In the rows, zero is written as 128.
Known rows, with every step that occurs
nalob > seku: [142 139 107 115 132 138 126 132 139 123 130 112 164 136 142  72  99 126
 134 119 102 142  82 136]
tazor > seku > zanam > redeb > minul: [209 102  81 156 124 143 141 129  88 120 118  97 157 131 134  84 119 151
 186  95 115  45  66  59]
redeb > minul > seku > tazor: [200 131  91 142 137 135 112 143  96 126 107 109 128 148 115  83 100 104
 166 144  95  97  89 114]
tavusud > seku: [117 149  89 125 127 136 146 118 113 111 141 119 164 126 170  82 114 117
 146  78 125  88 101 110]
nalob > seku > tazor: [170 138 105 124 144 133 115 141 109 125 117 116 138 138 130  88  98 104
 132 131 105 140  93 131]
tazor > seku: [127 140  74 126 121 135 150 127 117 109 143 122 150 123 167  95 109 133
 143  77 120  94 104 109]
tazor > seku > zanam: [169 131  95 128 120 138 139 123 129 118 149 118 151 115 168  91 123 123
 147  62 104  97 103 118]
minul > redeb > zanam > seku > tavusud: [162 152 102 127 127 140 108 120 109 122 173 114 203 142 151 101 116  80
 122 105 123  79 113  96]
redeb > zanam > seku: [116 137  82 138 134 132 140 126 109  91 154 117 208 135 137  87 106 115
 146  94 138  67 106  60]
minul > tisufa > tavusud > seku: [139 133 105 143 113 142 160 114  84 115 128 116 142 122 213  78  86 122
 127  41 154  82 105  91]
tisufa > minul: [113 144 109 119 136 127 133 124 132 126 138 119 142 129 120  88 109 113
 140 114 141 102 103  96]
seku > zanam > redeb > minul: [199 105 104 151 137 139 128 130  96 134 111 101 153 140 116  71 122 144
 175 111 106  70  61  72]
tazor > seku > tavusud: [139 146  83 119 123 138 127 125 108 121 163 115 151 125 172 108 125 113
 127  84 132  86 116 119]
nalob > seku > tavusud > tisufa > minul: [161 141 138 105 142 142  94 122 152 135 146  93 166 145 137  83 112  90
 124 173 141 127  92 131]
nalob > seku > zanam > redeb > minul > tisufa > tavusud: [247  86 128 163 120 151 132 129  82 137  92  85 149 141 152  57  81 150
 159  99 126  85  47  68]
redeb > minul > tisufa > tavusud > seku > tazor: [197 115  88 160 126 139 152 131  31 122  95 119 106 139 187  83  84 114
 156  77 165  59  96  73]
zanam > redeb > minul: [156 113  84 149 138 137 139 134  83 125 103 103 153 147 113  75 108 155
 171 126 122  68  61  64]
redeb > zanam: [102 137  90 129 143 132 130 135 115 106 147 120 192 146 142  82 110 114
 144  99 111 113  98  86]
nalob > seku > minul > tisufa > tavusud: [222 111 118 147 123 145 130 135  95 130 110 116 119 131 183  71  95 123
 124  97 118 126  82 129]
tavusud > seku > tazor: [146 147  88 134 138 131 134 128  84 114 128 123 138 128 158  98 114  95
 145  91 128  90 112 105]
minul > tisufa: [148 138  95 131 127 132 141 125 124 126 144 135 129 131 174  87 108 143
 112  70 135 110 110 121]
tazor > seku > tavusud > tisufa > minul > redeb > zanam: [168 145 109 119 130 144 100 120 131 121 170 100 192 150 166 108 114  69
 137 141 135  95 109  91]
tisufa > tavusud > seku > zanam > redeb: [160 115 131 154 121 147 145 111  80 118 114  83 176 116 170  74 100 110
 163  60 119  67  73  58]

Rows
[147 141 111 121 136 142 118 114 119 119 154 107 167 131 168  92 122 105
 116 124 147  82 111 115]  zanam > seku > tavusud > tisufa
[185 128  86 144 132 134 137 128 103 114 136 128 138 119 141  91 132 120
 142 104 123  65 103 107]  zanam > seku > minul
[177 142 131 129 144 134  99 127 143 121 124  97 140 139 121  93  97  74
 144 169 117 116 105 111]  tavusud > tisufa > minul > seku > tazor
[169 146 114 124 135 146 101 116 121 120 164 106 207 150 172  94 114  78
 120 134 122  96 106 104]  minul > redeb > zanam > seku > tavusud > tisufa
[157 140  89 138 138 127 136 129  88 113 128 125 136 122 132 103 107 106
 133 102 141  76 118  91]  zanam > seku > tazor
[135 137 103 129 144 142 111 120 111 100 165 103 213 146 162  92 120  92
 128 129 146  73 111  79]  redeb > zanam > seku > tavusud > tisufa
[181 125 127 145 112 145 149 110  96 125 135 113 141 115 215  74 100 113
 132  26 139  85 103 100]  minul > tisufa > tavusud > seku > zanam
[134 143 118 111 144 141 108 123 125 133 148 110 151 142 175  88 128 105
 114 129 121 129 103 141]  seku > tavusud > tisufa
[169 118  90 151 115 144 162 122  60 120 108 116 131 137 198  67  85 136
 156  64 161  58  85  78]  redeb > minul > tisufa > tavusud > seku
[190 108  80 159 130 136 142 131  85 127 112 114 136 147 140  80 104 171
 152 101 147  55  74  62]  zanam > redeb > minul > tisufa
[218 135  83 135 117 142 130 131 114 132 136 130 120 125 172 101 128 109
 142  97  80 108  97 144]  tazor > seku > minul > redeb
[209 109 110 154 114 147 151 118  71 129 114 113 132 130 201  63  99 126
 160  49 145  61  85  86]  redeb > minul > tisufa > tavusud > seku > zanam
[196 140  89 142 131 143 120 129 102 117 145 124 180 144 170  88 130  82
 157 102  85  92  93 110]  tavusud > seku > minul > redeb > zanam
[189 133 113 124 135 149  94 128 129 133 133  90 159 157 152  73 115 103
 148 166 101 103  81 137]  redeb > minul > seku > tavusud > tisufa
[183 145 142 108 141 146  77 124 154 137 157  91 206 164 140  84 103  63
 128 182 116 142  87 120]  nalob > seku > tavusud > tisufa > minul > redeb > zanam
[178 145 104 141 138 126 115 127 100 116 143 118 173 139 106 110  96  64
 145 131 144  70 119  55]  tisufa > minul > redeb > zanam > seku > tazor
[161 140 128 106 141 147  97 126 141 132 142  98 169 147 166  78 114 104
 116 153 111 147  86 156]  nalob > seku > tavusud > tisufa
[211 119  93 162 139 137 112 141  81 122  95  89 146 149  94  87  96 118
 177 152 100  66  71  70]  zanam > redeb > minul > seku > tazor
[205 125  90 144 132 134 131 133 110 130 137 142 105 130 171  92 132 136
 119  84 120  99 107 131]  seku > minul > tisufa
[189  99 115 163 123 149 148 119  54 123  94  82 165 131 156  62  99 123
 191  83 126  43  54  44]  tisufa > tavusud > seku > zanam > redeb > minul
[170 121 121 143 135 137 126 122 120 130 130 102 164 125 132  83 123 132
 146  89 100  94  79  86]  seku > zanam > redeb
